What can hang from each mark
Y: Q
D: Q S
Q: B D Y
B: P Q S
P: D S Y
S: B D P

Every row comes from one small tree of marks. The marks that hang from a mark follow it in brackets, in alphabetical order. Every link used is in the known rows. Which tree was each row made from?
Known rows
S(D(Q(B)) P(Y)): [  3.9 -32.4  -4.8   0.7  50.9  -0.4  20.2 -39.3   6.5   3.1  35.9  -2.5
 -12.5 -20.9  14.8 -21.8   1.8  15.8 -49.5 -21.7 -14.7 -38.3   6.2  19.0
   6.7  -9.3  -5.3   9.1   0.3 -35.9  25.3 -28.1  -4.6]
P(D S Y(Q)): [-19.3 -12.0 -41.9 -21.8 -11.3   4.6  45.3  -8.5   5.4  -8.3  76.6  -0.5
  13.4 -30.3 -45.0 -22.9  -1.7  42.1  20.7  33.8 -40.9 -67.5 -22.7  -7.3
  72.5  11.1  16.4 -24.2  22.0 -13.9   5.0  13.5  69.0]
B(P Q(Y) S): [  0.8  13.3  39.0 -14.2 -30.1  12.9 -18.8  -1.3 -10.4 -32.3  32.4  11.3
 -18.1 -16.4 -29.9  15.1  11.4 -31.7 -42.0 -24.5  32.7  -6.1 -25.7  -8.0
  13.9  18.4 -44.6  17.9 -27.1  12.9   7.1  20.2   6.4]
B(P Q S): [ 10.6  15.6  48.7  -2.8 -35.4  30.8   0.4   0.2 -21.1 -42.8  32.7  24.4
 -17.0  -8.2 -42.4  17.8   4.9 -24.2 -25.7 -15.0  39.4 -16.9 -41.7 -21.7
  22.1  28.0 -48.9  10.6 -33.1  27.9  22.0  19.5 -10.9]
P(D(Q) S Y): [ -0.4  -6.7 -32.7 -11.4  -2.9  18.9  58.0 -16.8 -11.1  -6.9  65.2  11.3
   1.2 -29.0 -26.0 -20.3 -12.2  57.0  -1.1  22.3 -31.1 -77.4 -39.5 -13.4
  67.5  42.4   3.7 -20.5  17.1 -18.4 -11.9   2.3  65.4]
B(P(S Y) Q): [ -0.4  10.9  20.7  -9.3 -25.5  11.9  38.2 -27.5 -20.7 -18.1  70.6   3.6
  13.9 -31.9 -46.6   3.7  -1.0  -1.9 -14.3   1.9   1.4 -38.9 -59.3  -1.5
  49.0  33.7 -43.3  29.8 -22.6  28.3  24.6   9.6  25.6]
Y(Q): [-13.9 -21.0 -17.9  -3.0 -10.3 -17.2 -18.8 -15.4  13.7 -17.7  20.6  -8.1
   0.6   9.8 -23.8 -11.4  14.3  -8.0  24.4  -2.1  -5.2   1.4   2.0 -19.3
  22.8  -2.1  -8.9 -17.8  12.5  10.7  17.7  -1.3 -14.5]
B(Q(Y) S(D)): [ 13.6 -19.0   7.6 -11.2 -16.4  22.7 -27.2  12.3  11.5 -34.2  31.4   1.7
  -5.8 -17.3 -11.7   4.0  -0.5 -35.6 -46.0 -14.6  29.9 -29.1  16.0   4.5
 -11.2   7.7  -4.7   1.8 -17.6 -20.6  -3.6   9.9   2.6]
Q(B D(S(P)) Y): [-50.2  16.8 -23.8 -40.2  69.0 -20.8 -36.3  -1.3  13.9  -8.2 -28.5 -25.7
 -26.5 -35.7  24.5 -19.9  24.0  11.9 -54.7 -44.5 -48.8  61.9  25.8  37.4
 -25.4 -22.7   0.8  50.4   8.1 -54.6 -34.1 -14.3   7.5]
S(D(Q)): [  9.2 -29.9 -16.7  29.6   1.4  13.3 -11.2 -11.7   7.7 -26.7  17.1  -9.7
 -14.1   7.1   7.3 -26.6  -8.7  -3.3 -22.2 -27.0   2.7 -36.6   7.5  11.5
  -5.3   8.2  -0.5 -15.3  21.2 -25.4   5.8 -10.0 -12.5]
B(Q(D) S): [  3.5  -3.7  19.2 -15.0 -24.6  25.3 -19.9  24.8  10.2 -48.4  30.9   7.9
 -14.2 -13.1 -21.5  21.7   7.7 -15.8 -25.6 -15.9  25.2  -6.6 -16.6 -17.7
  12.7  33.0 -34.8  -8.3 -29.8   9.4  -6.5  17.5 -22.0]
S(B(Q(D))): [  8.2  -6.4 -14.3 -18.4 -19.4   9.2  -9.1   2.0  13.1 -23.8  -6.0  -4.0
  -6.8 -17.7 -16.0 -15.5  22.9 -23.2 -31.6  -0.1   1.8  -9.2 -20.0  -7.0
   4.4  32.8 -39.7  17.1 -24.3 -15.7  -3.8  14.3 -33.4]
D(Q(B(P) Y)): [-16.0  12.1  -1.1  -8.7  24.5 -25.3 -16.6 -35.5  -0.1 -15.8  -6.5  -2.6
 -30.6 -13.3   0.0 -20.9  12.2   2.1 -38.3 -28.0  -1.4  23.1 -12.8 -13.6
   7.7  24.1 -27.0  17.0  -0.3 -13.9   0.8 -26.0  22.0]
S(D P(Y)): [  0.1 -34.1   0.3   2.6  31.8   6.8  18.6 -19.4   5.4  17.9  46.9  -9.4
   1.1 -18.3  16.4  -8.7  -0.9   3.5 -33.9 -16.3 -18.6 -47.8  17.0  48.1
  -2.0 -41.8   6.9  12.1   4.8 -30.7  21.8  -1.9  -7.4]
B(Q(D(S))): [  2.9  -5.8  -9.2 -10.4  -1.5   6.2 -21.0   7.3   9.4 -43.2   7.7  -4.3
  -8.3 -12.4 -18.7  -4.1   5.3 -13.7 -18.1 -25.6  -3.6  14.2 -19.8   1.6
   0.8  30.1 -34.8  19.3  -7.0   6.4  -7.4   2.0 -40.1]
B(P(S(D))): [-27.5  17.4   5.9  17.4 -17.2  35.9  17.2  -7.9 -20.8 -24.0  34.5 -16.3
  -0.7 -12.7 -15.8 -21.5  -6.6   7.6 -14.3 -24.9 -12.2 -38.3 -18.2  31.5
  12.8 -12.0   4.9  19.8  20.1 -17.2  10.7  19.9  35.2]
D(Q(B Y) S(P)): [-14.3   5.5 -20.4 -26.3  62.4 -11.9  -8.7 -45.6 -21.3  -5.2 -31.1   6.7
 -19.1 -11.9  15.4 -31.9  18.8  26.7 -39.1 -41.2 -25.1  30.8   3.5  -4.1
  -4.9  12.9 -17.5  37.2  12.2 -42.7 -23.2 -40.5 -22.4]
S(B D): [  5.2 -16.8 -23.5  15.2  -9.0  29.4  -5.9   1.2   8.7  -8.3 -12.3 -10.2
  -1.1  -6.3   2.6 -38.1   6.0 -20.1 -30.8   1.4  -8.8 -41.2  16.2  24.8
 -19.3  -7.0   4.0   9.6  10.3 -56.1  -4.0  11.6 -14.2]
Y(Q(B D)): [-41.3  -6.0 -24.8 -14.0  17.4 -26.1 -33.7  -3.4  35.7 -35.2  11.2 -23.8
 -17.9  -9.0 -18.4 -18.9  21.0  -5.4   3.0 -12.4 -20.4  33.7   7.1 -12.0
  14.6   0.5  -9.9  -4.9   5.2  -3.1  12.5  -9.5  -2.8]

Which tree is each row?
[  1.8  -3.7 -40.6  -7.0  12.1   2.0  -3.2  -4.7  -4.5 -24.9 -10.1  13.3
 -30.5  -1.6  -9.2 -36.7  -2.1  29.9 -18.7 -18.6 -27.6 -15.2  -8.2  -4.3
  12.0  22.8   0.8  -2.1  36.2 -35.9 -31.8  -6.8  14.6]	P(D(Q(Y) S))
[ -1.9   6.6 -20.3 -18.6  17.4  -1.9   1.1   2.0  10.2 -24.3  -3.4  14.5
 -33.9 -15.8 -10.3 -23.9   3.7  25.2 -36.2  -3.6  -6.2 -15.0  -4.4 -24.6
  16.5  23.2   8.7 -13.5   4.8 -33.5 -13.6  -9.4  52.0]	P(D(Q(B(S) Y)))
[ -3.5  17.7  -6.6   0.4 -20.5  19.2  17.8  -0.4  -8.8 -10.1 -14.2  10.5
 -18.8  -8.5 -24.2 -31.5  15.2  -2.3 -24.9   2.8 -14.6 -27.3 -28.6   2.8
  15.8   7.1 -20.3  16.0   3.3 -26.5   2.1  24.9  13.6]	S(B(P(D)))
[-27.4  12.0  -0.5  -7.2  -0.1   1.3  -5.8  -4.5   7.5 -37.1  14.7   9.7
 -25.7  -8.1 -45.8 -21.8  16.5   1.9   2.0   1.5  -3.5   4.1 -12.0 -33.2
  31.2  -0.4  -7.8 -11.3   2.2  -0.2  25.0   0.7  26.7]	Y(Q(B(P(D) S)))
[-25.0 -25.1 -16.7 -12.9  20.6 -31.7  -9.2 -12.7  33.7  -6.1  44.7 -12.9
  -8.6 -25.7 -20.6  -1.2  12.5  -1.2   6.5  10.3 -26.7   9.7  -5.0  -4.2
  36.9   9.5 -25.4 -10.4  -1.8   4.6  11.8 -12.0  10.6]	P(Y(Q(B D)))
[  4.0  -7.7 -30.3  -9.2   1.2 -10.4  -1.9  -2.6  12.4 -17.9  10.1   3.9
 -27.6  -6.4  -5.0 -24.3  -1.1  21.7 -24.1 -11.9 -12.8 -25.5  -8.4  -9.5
  18.1  17.5   5.2 -17.7  19.3 -24.0 -11.5  -2.8  35.7]	P(D(Q(Y)))
[ -6.8 -12.3 -12.1 -28.7  -5.3 -22.8 -37.0   6.0  30.9 -30.4  21.2 -22.6
 -10.6 -24.8  -3.3   4.1  12.4 -27.4 -38.7 -26.6   0.5  19.0  -1.5  11.5
  -2.2  13.3 -26.8  15.1 -15.7   0.0  -3.7   6.1  -5.2]	B(Q(D Y))
[-39.6  -3.2 -11.4 -14.8  11.0  -5.5 -33.4   6.2  29.1 -41.6  15.2 -12.3
 -22.8  -9.1 -23.6  -5.5  24.0  -4.1   1.1 -10.7  -9.3  27.0   6.8 -23.4
  18.3   5.7 -12.4 -17.1   0.0  -6.6   4.4  -1.4  -0.6]	Y(Q(B(S) D))
[ 16.2  -3.0  15.1 -29.3 -18.7   9.6 -19.3   7.5   1.3 -22.7  23.4  12.3
  -3.5 -16.3 -17.8  18.5   9.6 -23.3 -31.3  -4.9  31.2  -7.7  -1.6 -20.1
   5.8  23.0 -20.4   4.1 -30.3   1.7  -9.4   7.0  -0.5]	B(Q(Y) S)
[ -6.0  11.7   6.8   7.3  17.6  -5.9   2.2 -32.0  -7.5 -25.2  -5.8   9.3
 -27.8  -5.7  -9.3 -19.3   8.2  10.2 -22.3 -20.7   4.8  11.3 -30.7 -28.0
  16.4  34.9 -30.4   8.8  -2.2   3.6  17.2 -26.7   5.8]	D(Q(B(P)))
[-10.0   3.6   1.8 -27.3  34.6  -8.4 -10.8 -30.1  -2.5  -7.5  -3.2   7.4
 -25.6 -14.3  11.2  -8.1  17.0  17.5 -43.9 -22.1   5.9  11.5   5.5 -24.9
   7.8  18.5 -12.2   3.3 -11.9 -28.7 -11.0 -25.6   8.7]	D(Q(B(S(P)) Y))
[ -1.5   4.0   8.8   6.3  19.4 -14.0  12.3 -37.3  -4.7 -12.2  13.9  11.9
 -25.9 -11.3 -11.2 -12.9   6.4  11.2 -21.5  -9.7   0.5   3.1 -36.6 -24.0
  26.2  40.2 -40.2   5.5  -6.3   4.2  14.6 -29.7  11.3]	D(Q(B(P(Y))))
[ 15.2   3.3 -18.4  -9.0  -0.9  24.0   3.6 -10.3 -22.6 -16.5 -34.3  18.5
   4.2  -4.7 -22.5 -27.8  14.8  -8.4  -9.0   0.4  -7.9  -2.9 -19.0  -9.3
  -2.5  33.2 -33.2  35.1  -3.5 -21.2 -21.8  -0.7 -49.0]	D(S(B(Q)))
[-34.0  29.3   4.5 -19.2  32.9 -29.0 -16.1 -14.8   4.9   0.9 -16.4 -11.6
 -19.6 -28.3   1.7 -14.9  14.8 -12.0 -43.5 -15.8 -12.1  41.5   4.7  13.6
 -10.9 -13.1  -2.7  39.9  -5.7 -20.5   1.5 -13.1  49.8]	Q(B(P) Y)
[-24.5   7.0   1.7 -28.1  49.2   4.6 -14.6  -0.8   8.7   1.8  -6.7  -7.3
 -13.9 -29.9  17.5 -10.6  12.3  -1.5 -59.4 -17.9  -6.0   9.6  41.1  18.2
 -26.7 -35.6  26.8  24.0  -9.5 -56.6  -8.2 -10.2  36.1]	Q(B(S(D P)) Y)
[-11.7  29.0  23.8  -7.5  17.2  14.4  28.3   9.4  -5.2  -9.9  16.8  25.2
 -26.3 -29.9 -31.7  -0.7   1.9  12.9 -27.9  15.8  -4.7  -9.7 -25.5 -14.3
  27.0   9.9 -10.8   6.1 -15.9  -9.5   9.3   1.3  60.4]	Q(B(P(D Y) S))
[ -2.2  -4.0  41.4  -2.7 -31.0  21.6  -5.2   8.1   0.9 -39.5  69.7  12.7
 -25.2 -24.5 -38.5  31.6   5.2 -24.5 -32.6 -20.5  18.2 -20.7 -48.7  -0.5
  39.1  37.7 -72.0   2.1 -31.5  28.3  11.9  25.5  -4.7]	B(P(Y) Q(D) S)
[ -3.3  -8.6  24.2  -2.1 -16.8 -11.0  -5.4  -6.4  11.8 -29.9  62.8  -5.9
 -17.4 -28.4 -31.5  11.8   5.1 -26.8 -30.7 -24.2   2.3  -7.0 -51.4  14.3
  31.9  28.7 -69.5  19.6 -22.1  34.4  26.0  12.9  -6.6]	B(P(Y) Q(D))
[-24.6   4.2 -32.1  -5.2  14.1  21.4  10.4 -17.9  -3.6 -21.8  19.9 -22.2
   5.9 -22.3   2.9 -36.7  -3.7  23.7 -28.4 -14.8 -18.8 -34.4   9.2  12.0
   7.4   9.2  28.1  11.3  20.1 -50.2 -11.5 -11.0  46.2]	P(S(D(Q(B Y))))
[-23.9   0.1 -43.3 -28.4  13.3   1.4  49.7 -10.9   7.8  -9.6  60.5  -0.9
  10.7 -40.2 -48.5 -29.6   1.9  45.5  12.4  40.0 -44.3 -50.9 -21.1 -15.5
  69.8  13.3  23.4  -8.9  13.9 -20.9   7.1   0.1  85.2]	P(D S Y(Q(B)))
[  6.2 -33.6 -11.1  -5.6  18.9  21.4  23.8 -25.3   1.5  25.1  22.1  -4.3
   2.9 -22.5  11.1 -29.2  14.3  -5.3 -48.3  -2.7 -23.4 -59.9  12.7  43.7
  -1.3 -28.2  -9.2  21.1  -1.9 -59.7  11.2   6.9 -22.5]	S(B D P(Y))
[-21.6  21.4   4.8 -33.0  30.4  -7.5 -18.5   4.9   6.3   0.3 -18.0   2.9
 -15.0 -26.9   3.4   1.7  14.2  -4.6 -36.4   3.6   0.8  30.0  25.0  -7.4
 -12.1  -2.4  12.6  16.1 -16.5 -32.8 -21.7 -11.2  44.5]	Q(B(S) Y)
[ -2.2 -29.3 -11.6 -28.6  10.7  -7.7  21.5 -42.5  -2.4  28.4  26.1   3.4
   4.9 -15.3 -10.7 -16.3  34.2   4.2 -12.3  11.1 -24.1 -32.1  -6.4   2.5
  31.5  -9.7 -32.5   9.5 -10.4 -25.8  15.6   4.9 -34.2]	S(B P(Y(Q)))
[-16.5   9.6 -42.4 -20.9  -6.4  17.0  27.6  -8.5  -7.2 -23.0  28.2  -5.8
  -5.4 -18.4 -11.8 -35.8  -3.4  49.8 -18.0  -4.8 -27.1 -49.8 -15.2  -8.0
  39.5  23.5  26.4 -10.0  27.9 -38.7 -25.6   6.0  68.7]	P(D(Q(Y)) S)
[-22.3   0.7  -9.5 -27.3  20.4  -2.8   1.4  -8.0  10.6 -22.6  10.3   9.8
 -16.4  -8.7 -29.5 -17.0  21.8  13.0  -2.7   4.5  -8.8  -0.2   5.9 -33.7
  26.1 -12.2  10.6 -11.3  -2.8 -11.4  23.2  -4.6  14.6]	Y(Q(B(S(P(D)))))
[  0.9  -9.7 -36.6  -8.5   7.6   7.4 -20.2 -35.0 -20.8  -9.3 -36.7   9.3
 -16.8   0.4   2.7 -38.9  19.7   5.6 -21.0 -22.1 -22.0  -0.9  -6.9  -7.2
  -0.6  43.4 -38.2  18.3  23.1 -48.4 -48.5 -16.6 -40.1]	D(Q(Y) S(B))
[-29.3   0.0   2.5   4.9   2.8   7.0 -17.7 -10.5   8.1 -39.8  18.5  -3.4
 -19.3  -2.4 -36.5 -20.4  14.4 -13.9  -6.1 -10.8   3.0  -0.1   1.6 -16.4
  15.8  -7.0  -7.3  -5.1   5.7  -7.3  29.8  -3.3   9.5]	Y(Q(B(P S(D))))
[ -8.8 -28.1  -9.0  -2.7  14.3  -6.7   0.2 -11.7  17.9  -4.4  48.7   2.1
  -1.8 -17.6 -24.8  -3.4   4.7  -8.1   1.8  20.5 -10.4 -21.6   7.5  -7.7
  28.7   5.0 -11.8 -16.5  -1.1  -8.4  16.3 -13.3  15.4]	P(Y(Q(B(S(D)))))
[-23.0  -9.1 -19.4 -15.8  21.6  13.7  -3.3  -2.3  -2.3  -1.0  -3.3  -8.7
 -13.5 -17.1   7.4 -11.7  20.3  12.0 -26.5 -26.6 -44.2   2.0  -7.3  35.1
   5.8   0.5 -35.0  24.6   9.7 -39.2 -29.6   9.7 -43.9]	Q(D(S(B P(Y))))
[ -5.8 -33.5  12.4  -1.8   7.8  29.5   4.8  -7.6  -1.3  -3.3  55.9   5.4
  -6.6  -6.7  -7.5   5.5   4.8  -1.2 -18.5 -11.3   0.1 -49.8  17.4  14.4
  16.0 -25.1  -0.3 -16.9   0.9 -24.8  12.8   9.3 -13.3]	B(S(D P(Y(Q))))
[  7.7 -11.6 -14.8 -31.4  17.9   6.9  47.1 -17.0  -3.2  30.8  15.2  16.3
  -5.8 -26.8  -7.1 -22.5  20.8  23.4 -36.2  17.3 -31.9 -50.6 -14.0  11.7
  28.9 -13.4 -11.1  14.5  -9.2 -43.4   5.1  13.9   3.2]	S(B P(D Y))
[-27.6 -18.3 -32.8  -6.1  14.3   8.9  25.9 -23.9   8.0  -8.7  66.2 -18.9
  23.4 -34.6 -30.1 -27.2  -0.8  15.9   4.7  22.7 -33.0 -48.0   1.8   8.8
  38.9   1.3  17.6   2.2  14.1 -29.6  12.4  -9.5  48.5]	P(S(D) Y(Q(B)))
[  3.8  -7.5  -9.0  -2.1  29.6  13.3   7.6 -41.5 -34.2 -12.1 -12.6  16.5
 -16.0  10.4   4.3 -22.9   9.9  31.2  -9.9 -42.2 -15.0  -2.0 -15.0  -6.8
   9.1  19.8 -27.7  15.7  20.9 -18.1 -14.2 -22.7 -58.2]	D(Q S(P))
